Each row was made from one path, in order. Every step used is in the known rows, and no mark comes twice. Write each row's path.
Known rows
damu > kupo > fulu: [-17  16 -10   1 -10   9 -11  -7 -19 -21  31 -14   9  -8 -10  -3   0   0
   5  -8  -7   2   7  20  12 -10  -9 -12]
giso > fulu > kupo > ziso > menez > gafu > kema: [-11  -9  11  -2 -17   6 -33 -10  -9 -17  -5  -4  11  -7 -12  31   6  26
  19  -5 -11   4   0 -14   6 -19   2 -13]
ziso > menez > damu > kupo: [-11 -23 -28  -5  -5   7  -1  -2 -11 -17   1 -10  11 -14 -11  -6   4  14
  21 -15 -40  -3  -2  11   8  -6   2 -13]
kupo > damu > menez: [-16   3   0   3  -4   9  -7  -7  -8  -7 -12 -12   9 -12 -11  38  -2   4
  10 -11  15   1   6  -2   2   1 -11 -12]
ziso > kupo > damu > menez > gafu > kema: [-13   2   8   0 -12  12 -39 -13  -5 -14  -1  -8  10 -15 -15  44   9  14
  25 -16  -8  -2  -2 -14   5 -10  -3 -12]
ladi > kupo > damu > menez > gafu > kema > sazin: [ -6  14  28   1 -16   9 -23  23  -9  -5  -1  -7   8 -21  -8  26  11   6
  24 -19 -10  -7   7   0   3  -5  -8 -32]
gafu > menez > damu > kupo > ziso: [-17   2  -7  -1 -11  13  -5  -9 -17 -17 -18 -13  10 -14 -11  -7   4   5
  15  -7 -20   0  -2  16   5 -13  -4 -13]
menez > gafu > kema > sazin: [ -7  12  22  -2 -13   3 -22  22  -7  -8   8  -4  10 -17  -6  13  11   9
  19 -16 -14  -9   8  -6   8  -7  -4 -30]
ziso > kupo: [-10  -6   8   0  -6  11 -19  -7  12 -19   4 -15  16   0  -9 -12  13  -9
   8  -3   3  -2   9   7  18  10   3  -7]
fulu > giso: [-15  10   1   5  -4  -2  -4  -6  -1   0   9  -3   9  -6  -3   6 -12  27
  -6   0   5  -1  15  -1   4 -13  -3 -12]
giso > fulu > kupo > damu: [-15  32  13   4 -15   9  -1  -5 -14 -27 -19 -10   6  -2  -8  13   2   3
  -2  11   2   9  19   1  11  -6  -9  -9]
gafu > menez > damu: [-16 -24   3  -6  -7  10  -2 -11   3  -5   7  -6  11 -15  -9 -16   3  16
  18   1 -25   4   3 -15   1 -10   0 -12]
ladi > kupo > ziso: [-16  14  22   3 -16  16 -12  -9  -6   5 -11  -9  12  -7  -5  -7  -1  -5
   8   1  11   1  11  18  11  -8  -6 -13]
ziso > menez > gafu > kema > sazin: [ -5  -3  22  -2 -15   1 -22  23  -5  -9   6  -5  10 -16  -8  13  11  16
  21 -16 -14  -8   6  -5   6  -5   0 -31]
sazin > kema > gafu > menez > damu > kupo > fulu: [-14   2  -6   1 -13  11 -16  -9 -19 -18  29 -13   4 -17 -12 -11   6   3
  14  -5 -23   6   5  14   3 -12 -12  -8]
sazin > kema > gafu > menez > damu: [-13 -23   9  -4  -9   9 -10 -13   2   1   6  -6   6 -18  -8 -21   8  12
  22   2 -29   4   6 -15  -3  -8  -4  -5]
ladi > kupo > ziso > menez > gafu: [ -4 -19  -2  -4 -17  12  -5  -6   3   1  -3  -4  14 -12 -11  26   5  14
  17   2 -20   4   3  -2   7  -9   1 -14]
sazin > kema > gafu > menez > damu > kupo: [-14 -11 -19  -3  -6   9  -8  -6 -14 -17   0 -12   7 -19  -9 -15   8   6
  25 -14 -40  -2   0   9  -1  -9  -6  -7]
giso > fulu: [-11  12   9  -4  -5   3   3   2  -2   3 -12  -8  15  10  -4   0   4   8
  -5   8   4  14  15  12  25  -2 -11  -3]
kupo > damu > menez > gafu > kema: [-15   5   6  -1 -11   9 -35 -13  -9  -9   0  -5   9 -16 -13  47   4  18
  24 -16  -7  -2  -1 -17   3 -14  -5 -13]
gafu > menez > damu > kupo > ladi: [-17   1  -7  -2 -11  12 -30  -8 -16 -19 -13 -14   8 -16 -10 -15   5   6
  17  -9 -18   6 -10  17   3 -10  -2 -33]
kema > gafu > menez: [-17 -13  26   0 -12   8  -3 -19   2  -2   8 -14  11 -11  -9 -25   3  12
  18  -4   2  -1   9  -1  -7  -3  -1  -1]
kema > gafu: [-10   9  18   0  -7   5  -6 -19   2   9  11  -8   9  -9  -6 -15   4   2
  12  -3  -6  -4  16   2   9   2  -5   5]
kema > sazin: [ -8  11  19  -1  -8   1  -3  26  -3  -6   6  -7  11 -11  -2  -8   7  -1
   7  -9  -2  -8  15   4  12   2  -5 -28]
fulu > kupo > ziso > menez > damu: [ -9 -34  -2  -4 -11   7  -5  -7   0 -12  -3  -4   9 -12 -11  -3   3  21
  13   4 -25   4   4 -13   6  -9   5 -15]
sazin > kema > gafu: [-10   7  14   2  -8   2 -24 -11  -3   7   4  -6   4 -11  -1 -14   7  -3
  12   0  -3  -1  18  -2   6   1 -10   6]

Write each row's path
[ -9 -36  -1  -6 -10   8  -5  -7   2  -1  -5  -4  11 -12 -12  -7   3  23
  14   3 -25   6   3  -8  10  -6   4 -15]
kupo > ziso > menez > damu
[ -7  11 -13   1  -8  11   1  -6  -4 -14 -11  -7  10 -15 -10  63   6   4
  13  -1 -16   6   3 -13   4 -10 -12  -9]
giso > fulu > kupo > damu > menez > gafu
[-13 -13  10  -3 -16   7 -37 -12  -7  -8   1  -3  12 -11 -13  26   4  27
  22 -10 -11   0  -1 -13   6 -16   5 -15]
kupo > ziso > menez > gafu > kema
[ -5  18  24   2 -15   5 -18  24 -12 -19  -7  -7   7 -16  -8  34  13   9
  18 -13 -11  -3   8  -5   5  -8 -10 -29]
giso > fulu > kupo > damu > menez > gafu > kema > sazin
[-15  20  12   4 -13   7  -4  -7 -12 -26 -21  -9   9   0  -4   7   2   0
  -4   9  10   5  11   4  12 -14  -8  -9]
giso > fulu > kupo > ziso
[-13   6  11   2 -12  13 -21  -9   0 -21  32 -15  11  -3 -13  -8   9  -6
   1   3   7   6  11  12  17   1  -5  -9]
ziso > kupo > fulu
[-15   4   8   5  -7  14  -8  -6  -7   0 -10 -12  10 -13 -10  35  -2  -1
  15 -12  17   2   7   4   0   2 -12 -13]
ladi > kupo > damu > menez
[ -5   0  25  -2 -17   3 -23  22  -8  -9  -1  -5  10 -17  -9  13  11  16
  20 -14 -13  -7   5  -2   7  -7  -1 -32]
kupo > ziso > menez > gafu > kema > sazin
[-12 -13  16  -2 -18  10 -38 -11  -6  -3   2  -4  12 -12 -12  24   5  23
  25 -11 -10   0   0  -9   5 -16   4 -15]
ladi > kupo > ziso > menez > gafu > kema
[-15   3  -1  -1 -12  13 -30 -12 -16 -15 -12 -15   7 -17 -11 -19   7   5
  20  -9 -22   5  -9  18   1  -8  -3 -28]
kema > gafu > menez > damu > kupo > ladi
[-14   8   1   6  -5   8  -2  -4 -11 -21 -17 -12   7  -9 -10  45  -1   3
   6  -6  16   4   8  -5   1  -3 -13 -11]
giso > fulu > kupo > damu > menez
[ -8   8  -9   0  -9  15  -4  -7  -2   0  -4  -6  11 -19 -11  55   4   1
  19  -7 -16   2   3  -8   3  -7 -11 -12]
ladi > kupo > damu > menez > gafu
[-13 -21  11  -5  -9  11  -1 -16   5   1   9  -7   9 -18 -11 -21   6  15
  22   0 -30   3   5 -13  -1  -7  -2  -5]
kema > gafu > menez > damu
[-14   7  -1   7 -11   6  -4 -12 -12  -9  26  -9   4 -16 -11  -2  -6  29
   2  -4 -16   4   9  12  -5 -18  -9 -10]
kema > gafu > menez > damu > kupo > fulu > giso
[-13  14   4   3  -7   2   2  -2  -6 -32  -3  -7  11   3  -1   9   1   0
  -4   8   5   5  16  -9  11 -12  -7  -6]
giso > fulu > kupo
[-15   1  -3   0 -12  11 -38  -8 -18 -15 -15 -13   4 -18  -9 -18   8   3
  20  -8 -20   7  -8  16   0  -9  -6 -27]
sazin > kema > gafu > menez > damu > kupo > ladi
[-13  -2   3   4  -4  13 -12  -7  -2 -15 -14 -16  10 -10 -14  34   6  -2
  12 -11  15   2   5   2   5   8  -8 -11]
ziso > kupo > damu > menez
[-15  19  12   3 -12   7 -29  -6 -11 -27 -16 -10   8  -1  -4   0   3   0
  -1   8  11  11   3   4  10 -12  -6 -28]
giso > fulu > kupo > ladi
[-16   6  -6   6 -10   5  -4  -8 -13 -14  24  -9   5 -14 -10   1  -8  30
   0  -3 -12   4   9  10  -3 -20  -8 -15]
gafu > menez > damu > kupo > fulu > giso
[-16   6  -1   6  -5   8  -6  -7 -10 -23 -10 -12   7 -13 -10  44  -3   1
   9  -9  16  -1   7 -10  -3  -3 -10 -13]
fulu > kupo > damu > menez
[ -5   1  17  -1 -17   4 -22  23 -13 -15  -3  -7   9 -18 -10  14  12  15
  23 -20 -20  -9   2   5   5  -7  -2 -32]
damu > kupo > ziso > menez > gafu > kema > sazin
[ -7 -32   0  -5 -11   7  -1  -4  -1 -10 -10  -4  10  -8 -11  -2   5  22
  10   8 -26  10   4  -8  10  -9   1 -13]
giso > fulu > kupo > ziso > menez > damu
[ -5 -18 -17  -4 -14   9  -3  -6  -3  -9  -6  -6  13 -13 -12  29   6  16
  17  -3 -28   2  -1   0   7 -10   2 -14]
damu > kupo > ziso > menez > gafu
[-13 -12   2  -3 -16   7 -36 -11 -11 -13  -1  -6  11 -12 -14  26   6  26
  26 -15 -18  -2  -4  -6   5 -17   4 -15]
damu > kupo > ziso > menez > gafu > kema
[-18  16  -7   1 -10  10  -8  -8 -18 -17 -17 -13  10  -8  -8  -2   1   0
   8  -9  -5  -3   2  22  12 -10  -5 -12]
damu > kupo > ziso
[-16 -11 -23  -4  -5  10   0  -6 -12 -20   2 -13  11 -17 -10 -12   4   9
  23 -16 -38  -3  -3  10   2 -10  -2 -12]
gafu > menez > damu > kupo
